In the rows, zero is written as 100.
Known rows, with every way that one mark hangs from another
savumi{sidid{dabataz desip}}: 98 96 101 85 133 116 103 92 124 93 94 110 85 76 108 91 100 113 83 85 130 80 108 119 84 74 110 77 104 96 136 83 105 93 88 96 94 68 74 96 95 112 85 81 102 85 94 87 91 110 108
nezif{sidid}: 89 112 111 89 104 105 103 98 118 110 89 102 77 93 95 93 106 94 74 94 119 98 95 110 89 96 123 103 104 118 119 89 108 94 112 113 86 98 101 116 96 117 91 95 113 106 97 84 101 104 104
sizo{sidid{remib tarok{lufe} zotez}}: 145 123 122 102 116 84 117 83 105 113 108 120 105 97 91 90 80 81 95 123 103 99 117 120 100 91 140 108 119 136 133 87 84 98 128 88 96 137 89 104 125 88 74 99 83 108 78 121 105 112 106
mogar{sidid}: 93 100 120 105 130 110 109 92 114 99 100 104 76 99 83 92 85 106 71 82 109 112 100 105 96 103 140 96 102 112 106 97 110 97 102 110 97 82 92 90 96 102 105 79 112 102 117 73 102 108 124
pinon{sidid{pulev remib}}: 112 131 109 85 93 94 117 95 131 123 112 95 89 90 96 100 65 103 85 103 126 99 87 86 84 109 118 104 125 121 113 100 105 112 109 100 106 115 100 125 112 97 92 111 114 110 114 77 99 104 127
sidid{desip geril}: 114 100 106 98 108 102 99 99 104 95 83 89 78 95 92 93 88 95 74 83 129 101 89 108 74 82 122 84 108 120 132 82 115 94 104 124 103 81 100 106 101 125 98 87 126 107 123 85 110 103 131
sizo{sidid{dabataz desip tarok}}: 112 107 117 88 120 107 124 94 125 84 108 109 81 85 106 92 112 110 84 90 125 85 112 118 101 73 109 70 106 125 128 105 105 91 102 95 77 82 68 110 100 89 84 95 83 105 83 114 87 104 95
sidid{dabataz desip remib zoleze zotez}: 96 95 96 81 95 98 106 98 95 105 117 121 103 99 104 89 94 124 66 86 127 82 104 117 75 86 103 69 120 103 126 74 82 80 110 92 110 96 76 99 114 83 83 74 110 78 88 95 114 131 131
tarok{gokep lufe}: 108 94 100 96 100 96 85 109 91 125 88 68 91 113 98 93 79 86 93 104 103 95 95 99 100 91 154 120 114 108 116 78 119 85 112 108 87 81 99 104 94 98 85 95 104 101 108 84 105 98 116
nezif{sidid{binek remib}}: 81 118 123 87 91 113 102 95 121 103 96 96 83 90 100 94 90 99 69 112 130 102 99 128 83 106 128 96 117 108 137 94 97 87 119 106 92 93 100 98 104 100 77 95 111 108 89 90 94 128 132
lufe{tapasuv{gokep{tarok{sidid{binek desip}}}}}: 88 92 102 63 129 120 94 70 73 88 51 70 104 87 89 100 68 76 62 146 115 121 84 112 95 65 119 106 115 100 121 74 109 100 85 88 85 65 87 80 102 87 78 85 87 107 84 91 96 88 109
vokiza{sidid{zoleze}}: 88 117 90 77 121 114 98 96 99 111 104 92 91 106 63 91 118 95 92 64 98 105 96 89 113 84 114 110 110 91 99 95 102 78 114 90 102 92 89 88 105 94 100 88 99 88 112 77 105 113 121
sizo{sidid{dabataz remib zoleze}}: 92 130 111 71 99 92 106 115 109 110 134 96 95 98 95 92 114 105 79 80 111 91 122 115 105 83 110 102 121 97 131 89 99 76 119 70 106 79 90 101 102 64 79 78 77 90 86 95 107 124 114
sidid{dabataz tarok{lufe} zoleze zotez}: 106 85 84 97 110 77 115 95 87 120 94 132 107 119 95 85 108 113 83 95 104 90 119 106 94 69 101 97 124 105 114 84 88 87 116 88 82 112 89 108 104 81 80 99 78 78 82 108 118 115 116
vokiza{sidid{remib}}: 102 127 114 90 111 126 92 91 116 112 113 97 82 96 72 90 89 108 89 91 108 102 109 111 106 113 135 100 119 102 113 101 104 84 103 86 115 109 97 87 113 91 95 84 109 110 123 98 103 122 119
savumi{sidid{pulev}}: 113 125 90 94 119 98 100 89 132 116 99 103 97 76 83 102 95 99 92 86 116 84 92 91 82 88 122 113 112 98 122 102 103 95 106 94 101 106 86 104 101 113 96 125 104 86 102 69 106 99 118
savumi{sidid}: 100 112 95 95 129 102 102 85 128 108 92 106 90 79 87 94 90 92 93 89 109 88 108 105 88 92 125 108 112 102 130 91 97 87 102 103 99 91 95 102 97 120 92 94 114 86 95 81 105 103 111
tapasuv{gokep{tarok{sidid{dabataz pulev zotez}}}}: 104 114 101 72 86 91 99 77 100 112 75 117 98 101 74 113 84 122 66 123 103 94 97 107 93 73 107 96 126 105 96 83 89 98 106 64 94 126 90 96 108 62 107 111 71 100 80 83 124 96 80
savumi{sidid{binek desip tarok zotez}}: 115 95 97 100 132 113 112 55 123 89 75 139 102 60 100 93 79 95 84 110 122 87 93 122 69 84 109 75 118 113 131 96 72 88 113 114 79 110 62 88 117 118 87 104 109 84 71 101 94 118 122
pinon{sidid{geril}}: 115 116 113 92 107 92 103 88 114 112 85 90 70 95 91 100 72 81 78 93 108 109 89 97 82 97 119 96 112 129 111 90 120 108 109 117 106 91 116 121 98 126 108 86 119 100 124 78 104 97 123
zotez{sidid{binek remib}}: 97 118 120 98 100 114 123 88 115 105 98 80 89 86 91 93 72 81 74 97 119 107 94 109 95 116 123 97 145 102 131 103 104 89 121 114 105 87 91 94 114 90 83 74 111 102 105 94 84 117 150
sidid{binek dabataz desip geril pulev remib}: 99 116 114 83 83 103 90 101 107 98 106 90 90 91 102 97 91 130 60 94 154 92 86 114 69 89 105 65 127 99 142 105 111 82 108 88 106 77 90 96 107 89 84 114 104 111 116 88 107 127 155
savumi{sidid{tarok}}: 119 120 99 107 135 96 107 73 137 101 89 125 95 74 92 94 97 98 88 100 104 90 121 108 93 92 113 105 118 104 127 106 96 92 103 102 84 114 88 107 92 115 87 112 104 87 100 96 103 104 107
nukop{sidid{binek dabataz desip tarok{gokep}}}: 87 93 117 90 98 112 83 90 127 88 95 97 88 89 123 97 96 123 86 112 123 88 95 119 112 83 97 49 129 114 120 96 113 81 101 101 69 53 57 93 111 79 94 101 97 92 79 95 82 120 114
nezif{sidid{binek dabataz tarok}}: 74 104 115 86 103 107 113 86 130 97 88 121 81 92 107 95 117 124 67 105 124 91 118 130 92 86 97 81 122 101 121 116 100 81 113 96 62 85 85 107 83 93 84 111 85 102 87 107 91 119 114
tarok{gokep sidid{binek remib zoleze}}: 80 134 98 71 65 93 88 106 103 123 111 69 102 103 97 113 81 93 66 112 98 101 108 115 102 100 129 116 133 69 129 87 94 86 123 96 90 80 95 71 96 64 71 79 114 84 99 77 97 128 127
tarok{gokep lufe sidid{dabataz desip geril}}: 121 101 109 81 85 90 78 120 90 114 86 76 82 112 112 110 94 95 65 109 118 90 101 124 102 65 133 93 91 98 138 62 130 108 98 94 88 60 94 86 86 96 77 66 98 89 124 87 88 106 97
gokep{tarok{sidid{binek dabataz desip}}}: 65 87 106 72 87 124 108 97 106 90 77 87 85 101 97 103 91 105 71 110 128 92 105 125 93 64 99 76 109 92 132 86 114 101 93 92 70 65 84 91 96 73 100 78 83 103 85 101 82 114 115
nukop{sidid{dabataz remib}}: 82 115 114 95 93 100 88 111 133 107 112 107 86 104 104 87 91 127 86 101 117 96 115 126 109 107 110 71 129 123 131 83 115 87 100 77 117 73 99 105 115 80 98 80 104 101 96 86 111 125 114
sidid{geril remib zoleze}: 112 130 102 85 90 79 95 109 98 110 119 93 96 108 84 95 98 99 67 82 108 107 109 105 80 94 110 104 122 102 130 84 105 85 118 101 113 98 118 97 104 101 85 88 123 97 125 85 125 121 143
nezif{sidid{desip tarok{gokep}}}: 121 108 116 85 101 106 92 86 124 91 98 105 83 76 123 103 106 100 67 108 121 91 95 109 97 87 118 91 102 119 114 86 109 97 100 128 54 100 70 106 94 109 74 113 115 107 98 106 77 105 94
sidid{desip zotez}: 101 86 94 103 107 112 110 85 100 98 82 116 88 93 90 90 75 101 81 91 123 88 83 108 67 94 128 74 112 126 119 79 91 89 115 125 99 103 85 109 113 115 102 82 124 98 90 82 111 108 118
gokep{tarok{sidid{binek desip geril pulev}}}: 106 113 111 78 74 104 101 96 106 96 80 73 91 94 81 119 91 88 66 108 130 103 76 99 84 59 109 97 103 107 134 90 119 115 108 102 82 96 93 91 108 88 102 117 97 108 110 86 97 104 123
zotez{sidid{binek dabataz tarok{gokep lufe}}}: 111 92 118 94 103 100 108 89 103 115 88 83 96 95 111 100 93 92 80 107 104 95 103 102 116 88 117 99 141 92 117 104 119 83 113 105 60 74 72 91 92 78 75 91 73 91 94 109 73 109 122
tarok{lufe}: 105 90 97 102 112 98 105 110 96 124 86 83 86 119 89 85 82 85 93 95 114 100 98 107 92 87 145 117 112 117 128 80 114 89 111 109 97 82 109 112 101 107 84 94 105 102 104 85 108 95 122
pinon{sidid{zotez}}: 102 100 96 95 111 100 118 73 115 121 87 115 83 91 93 93 60 89 88 100 103 92 87 99 78 105 122 86 122 134 97 88 96 108 120 118 98 113 95 124 114 116 113 81 116 91 93 76 109 100 115
mogar{sidid{dabataz pulev remib tarok zoleze}}: 109 128 113 83 116 76 117 98 124 100 136 127 104 101 94 97 117 151 51 84 121 105 118 95 106 91 92 92 121 87 110 114 95 97 98 71 84 106 77 88 103 60 84 118 91 95 119 94 100 131 132
tarok{gokep sidid}: 94 122 100 96 79 100 84 101 112 122 90 76 87 96 94 113 80 94 77 106 94 88 107 112 104 102 143 112 119 95 114 91 111 98 112 102 89 87 94 96 83 86 95 79 115 95 107 72 104 102 91

Rows
131 143 103 73 74 69 101 112 103 114 116 86 96 101 92 116 97 95 54 93 130 109 86 96 87 76 105 108 101 96 142 76 106 113 113 94 115 107 102 86 110 89 71 101 124 90 125 75 103 114 123 -> tarok{sidid{desip geril pulev remib zoleze}}
108 110 87 95 92 79 101 92 85 114 91 113 100 107 76 99 96 96 70 75 98 99 97 98 75 86 111 96 118 109 116 80 90 85 134 107 108 116 107 98 111 110 105 90 118 78 102 78 140 111 131 -> sidid{geril zoleze zotez}
108 111 119 106 117 104 108 80 109 103 106 128 93 90 88 88 69 116 60 101 104 103 103 118 87 118 144 87 113 122 109 90 86 99 111 100 111 119 90 82 118 92 102 73 118 102 110 83 116 127 131 -> mogar{sidid{remib zotez}}
96 90 84 86 118 102 74 100 73 130 79 58 112 104 105 83 78 80 87 117 101 93 106 93 105 91 156 129 116 104 123 86 121 93 92 92 83 71 100 109 92 104 77 86 96 98 106 84 106 90 115 -> tarok{gokep lufe{tapasuv}}
93 100 95 73 140 109 87 76 76 99 68 84 109 96 75 87 76 91 72 123 100 112 102 92 98 79 122 116 128 113 101 83 111 89 80 85 91 92 102 111 103 98 95 104 86 116 92 95 125 83 112 -> lufe{tapasuv{gokep{tarok}}}
136 106 111 88 82 90 77 109 85 115 78 64 87 109 107 110 79 71 71 113 111 104 85 111 97 71 148 113 88 105 135 56 127 111 104 111 91 75 99 86 96 106 73 75 115 92 123 82 89 97 102 -> tarok{gokep lufe sidid{desip geril}}
109 97 92 94 114 89 121 91 107 90 105 104 95 102 97 87 106 101 77 83 121 100 99 94 88 74 98 94 113 108 120 88 101 91 106 123 80 93 81 109 106 101 77 106 114 94 99 98 97 103 124 -> sidid{desip tarok zoleze}
122 139 117 94 102 76 108 101 126 104 115 107 86 85 83 108 122 121 79 82 112 92 109 107 92 72 103 91 117 119 117 125 109 90 119 74 89 113 84 114 98 87 104 133 70 108 108 102 114 103 102 -> sizo{sidid{dabataz geril pulev tarok}}
104 139 108 74 104 91 111 111 108 111 134 89 97 99 86 91 100 80 84 79 104 104 109 108 105 91 123 117 116 110 132 84 96 83 127 92 107 96 91 97 112 80 78 88 96 94 90 89 104 116 119 -> sizo{sidid{remib zoleze}}
127 140 118 84 105 75 101 102 105 108 128 99 96 100 80 103 103 115 47 74 116 117 88 89 93 94 117 111 105 100 121 92 109 103 116 88 112 105 101 82 110 87 96 113 113 98 140 68 119 126 150 -> mogar{sidid{geril pulev remib zoleze}}
81 94 92 82 104 104 76 101 74 130 62 45 113 105 103 100 75 67 80 142 97 99 103 111 108 88 155 130 117 87 129 91 119 103 104 85 76 56 98 85 86 89 72 73 87 90 99 76 91 98 110 -> tarok{gokep lufe{tapasuv} sidid{binek}}
116 99 115 85 129 94 106 98 92 84 107 98 81 98 90 95 103 92 48 62 119 123 82 97 90 72 117 93 84 109 121 70 115 102 107 119 100 68 86 79 103 110 100 76 127 88 131 75 96 111 144 -> mogar{sidid{desip geril zoleze}}
114 97 88 97 128 91 82 90 82 126 78 74 115 101 108 87 88 85 85 131 95 94 117 95 114 91 141 122 120 108 117 101 119 96 92 93 64 90 95 113 90 100 73 108 91 103 104 104 103 88 111 -> sidid{tarok{gokep lufe{tapasuv}}}
129 112 97 76 150 71 95 83 65 114 84 91 122 109 92 78 87 85 70 135 105 126 114 97 104 76 117 134 135 101 125 80 94 81 93 72 98 96 107 97 111 89 37 105 91 101 103 108 116 94 126 -> sidid{remib tarok{lufe{tapasuv{gokep}}} zoleze}
80 117 90 72 113 107 108 88 112 110 108 111 98 101 68 100 132 135 85 76 116 96 104 90 108 76 81 89 130 72 97 136 92 72 117 66 80 97 68 87 100 60 97 132 69 87 104 94 101 127 126 -> vokiza{sidid{binek dabataz pulev tarok zoleze}}
102 86 104 108 115 100 114 91 104 111 78 94 95 114 90 85 85 90 92 110 118 103 104 111 90 85 128 106 127 110 129 104 101 84 121 110 77 89 103 107 99 93 75 111 97 110 99 107 95 101 137 -> sidid{binek tarok{lufe}}
89 92 92 71 89 87 108 122 87 116 91 87 100 134 91 101 113 89 83 100 104 97 123 104 115 50 107 128 98 89 126 60 117 111 99 73 78 85 105 99 92 60 86 80 69 85 94 92 99 108 100 -> gokep{tarok{lufe sidid{dabataz zoleze}}}
131 130 114 70 89 95 100 86 102 96 91 87 95 96 86 108 69 97 61 130 131 114 83 99 92 75 119 110 116 111 122 67 105 106 91 81 97 118 93 90 122 70 71 116 101 123 100 94 102 96 103 -> tapasuv{gokep{tarok{sidid{desip pulev remib}}}}
81 102 79 89 88 94 110 91 95 118 94 100 113 100 76 97 91 106 82 86 112 91 72 88 70 90 111 101 135 95 112 105 78 78 144 101 94 104 82 101 115 84 102 124 103 82 78 59 126 116 147 -> sidid{binek pulev zoleze zotez}
114 100 89 95 113 82 87 90 71 129 53 93 111 105 87 101 77 71 67 134 93 103 104 116 96 78 145 120 100 117 134 76 106 120 107 79 106 105 121 93 105 118 88 64 99 91 107 76 129 92 104 -> tarok{lufe{tapasuv} sidid{geril zotez}}
101 96 105 65 105 84 100 91 71 106 63 72 101 125 75 107 83 61 75 121 100 127 90 106 106 53 120 138 116 85 123 54 100 93 112 88 86 77 106 79 105 62 66 92 75 90 84 84 94 95 120 -> tapasuv{gokep{tarok{lufe sidid{binek zoleze}}}}
133 99 113 107 121 108 136 76 120 86 94 99 81 85 103 96 92 81 74 90 121 101 86 92 97 92 107 88 122 123 120 100 113 99 103 136 84 101 71 108 109 109 84 87 116 106 106 105 73 99 120 -> zotez{sidid{desip tarok}}
126 133 103 102 80 76 99 84 117 113 106 142 104 88 86 103 97 150 62 109 116 83 114 113 76 101 99 71 135 113 116 120 87 93 116 70 101 150 99 107 112 89 96 131 100 105 116 105 140 125 124 -> sidid{dabataz geril pulev remib tarok zotez}
148 94 108 87 115 86 116 90 88 104 101 76 101 103 112 96 99 57 76 90 108 107 84 74 119 70 114 121 117 102 121 68 114 97 107 132 64 87 64 93 109 95 59 90 102 84 104 103 63 100 122 -> zotez{sidid{desip tarok{gokep lufe} zoleze}}
99 100 88 50 128 95 96 80 67 90 71 73 111 100 87 102 88 74 58 124 105 118 93 92 107 53 106 125 102 95 114 57 107 104 78 85 89 81 90 91 108 84 75 83 89 94 89 86 95 85 97 -> lufe{tapasuv{gokep{tarok{sidid{desip zoleze}}}}}
104 116 109 79 104 96 99 80 101 101 74 92 87 107 69 107 77 86 73 119 97 116 104 110 104 81 124 119 118 104 107 74 108 96 99 89 94 105 107 98 97 81 93 95 95 109 93 90 109 87 90 -> tapasuv{gokep{tarok{sidid}}}
116 118 107 90 104 85 117 100 96 106 103 84 86 99 81 99 106 68 66 60 98 115 84 81 98 87 104 117 121 104 121 82 118 90 122 122 106 88 100 97 107 109 95 77 115 84 125 76 102 105 137 -> zotez{sidid{geril zoleze}}
74 95 99 77 94 100 110 86 98 110 82 117 97 95 91 96 106 92 72 93 113 98 88 113 81 85 109 95 114 105 118 81 77 83 141 114 83 100 89 96 113 99 90 91 106 80 68 74 109 122 128 -> nezif{sidid{binek zoleze zotez}}
125 146 128 88 98 91 92 102 115 105 119 88 81 91 81 99 89 85 77 92 106 105 111 118 96 98 138 104 115 129 137 93 108 91 124 92 115 103 104 101 109 104 92 89 103 114 112 97 112 114 122 -> sizo{sidid{geril remib}}
114 121 108 103 86 91 93 90 102 111 97 118 96 93 82 96 73 108 72 105 107 92 105 119 71 113 128 86 131 123 128 92 92 89 124 100 122 130 115 102 118 112 98 86 122 107 115 92 136 122 131 -> sidid{geril remib zotez}
82 84 118 106 128 107 118 64 117 93 89 145 91 87 89 93 93 141 59 99 109 97 114 131 92 98 109 57 124 107 99 120 84 90 118 90 74 94 69 83 99 79 112 94 88 90 90 99 104 129 126 -> mogar{sidid{binek dabataz tarok zotez}}
90 112 89 83 70 99 107 93 111 117 89 119 100 102 79 117 98 122 77 108 106 74 111 104 95 75 106 93 114 107 104 95 101 115 107 67 87 130 91 108 107 64 120 107 71 93 83 84 122 110 87 -> gokep{tarok{sidid{dabataz pulev zotez}}}
98 126 128 81 91 99 96 90 104 105 102 111 95 84 91 100 85 107 71 102 111 87 106 142 83 99 121 68 133 115 135 100 89 78 140 71 114 97 92 87 117 85 98 75 82 102 85 102 123 136 127 -> sizo{sidid{binek dabataz geril remib zotez}}
81 101 78 89 93 85 121 85 107 115 101 127 115 99 85 99 112 139 78 91 116 83 102 97 80 79 80 77 141 87 103 126 72 77 133 81 76 113 71 100 105 64 98 132 81 78 79 89 124 126 135 -> sidid{binek dabataz pulev tarok zoleze zotez}
92 94 100 79 138 98 89 85 65 120 43 62 104 108 87 91 66 68 70 146 107 123 92 119 100 77 146 131 126 95 133 84 106 93 103 77 100 58 112 84 99 93 59 75 87 96 92 73 104 84 118 -> tarok{lufe{tapasuv{gokep}} sidid{binek}}
114 97 98 97 89 101 104 83 96 102 81 102 97 87 86 103 80 104 69 93 137 95 59 103 57 86 119 72 122 119 124 97 94 90 129 116 104 104 84 100 119 110 108 119 114 98 99 74 121 112 146 -> sidid{binek desip geril pulev zotez}
68 105 107 76 90 109 101 102 124 111 94 99 83 91 99 98 117 127 70 95 139 88 92 110 87 85 106 92 116 95 118 113 104 85 117 89 74 78 84 109 94 88 94 122 87 100 88 75 100 118 125 -> nezif{sidid{binek dabataz pulev}}
120 111 88 78 99 82 93 103 75 124 68 64 115 111 79 109 93 68 72 131 105 108 102 86 106 57 129 142 96 113 132 84 135 131 88 68 83 111 122 105 102 93 95 112 72 104 124 83 115 85 105 -> gokep{tarok{lufe{tapasuv} sidid{geril pulev}}}
89 109 104 86 104 103 121 86 121 116 91 80 82 91 88 101 70 90 88 96 128 100 71 85 80 96 114 96 128 114 106 114 107 102 119 115 91 84 90 122 106 98 102 120 103 101 98 71 93 101 139 -> pinon{sidid{binek pulev}}
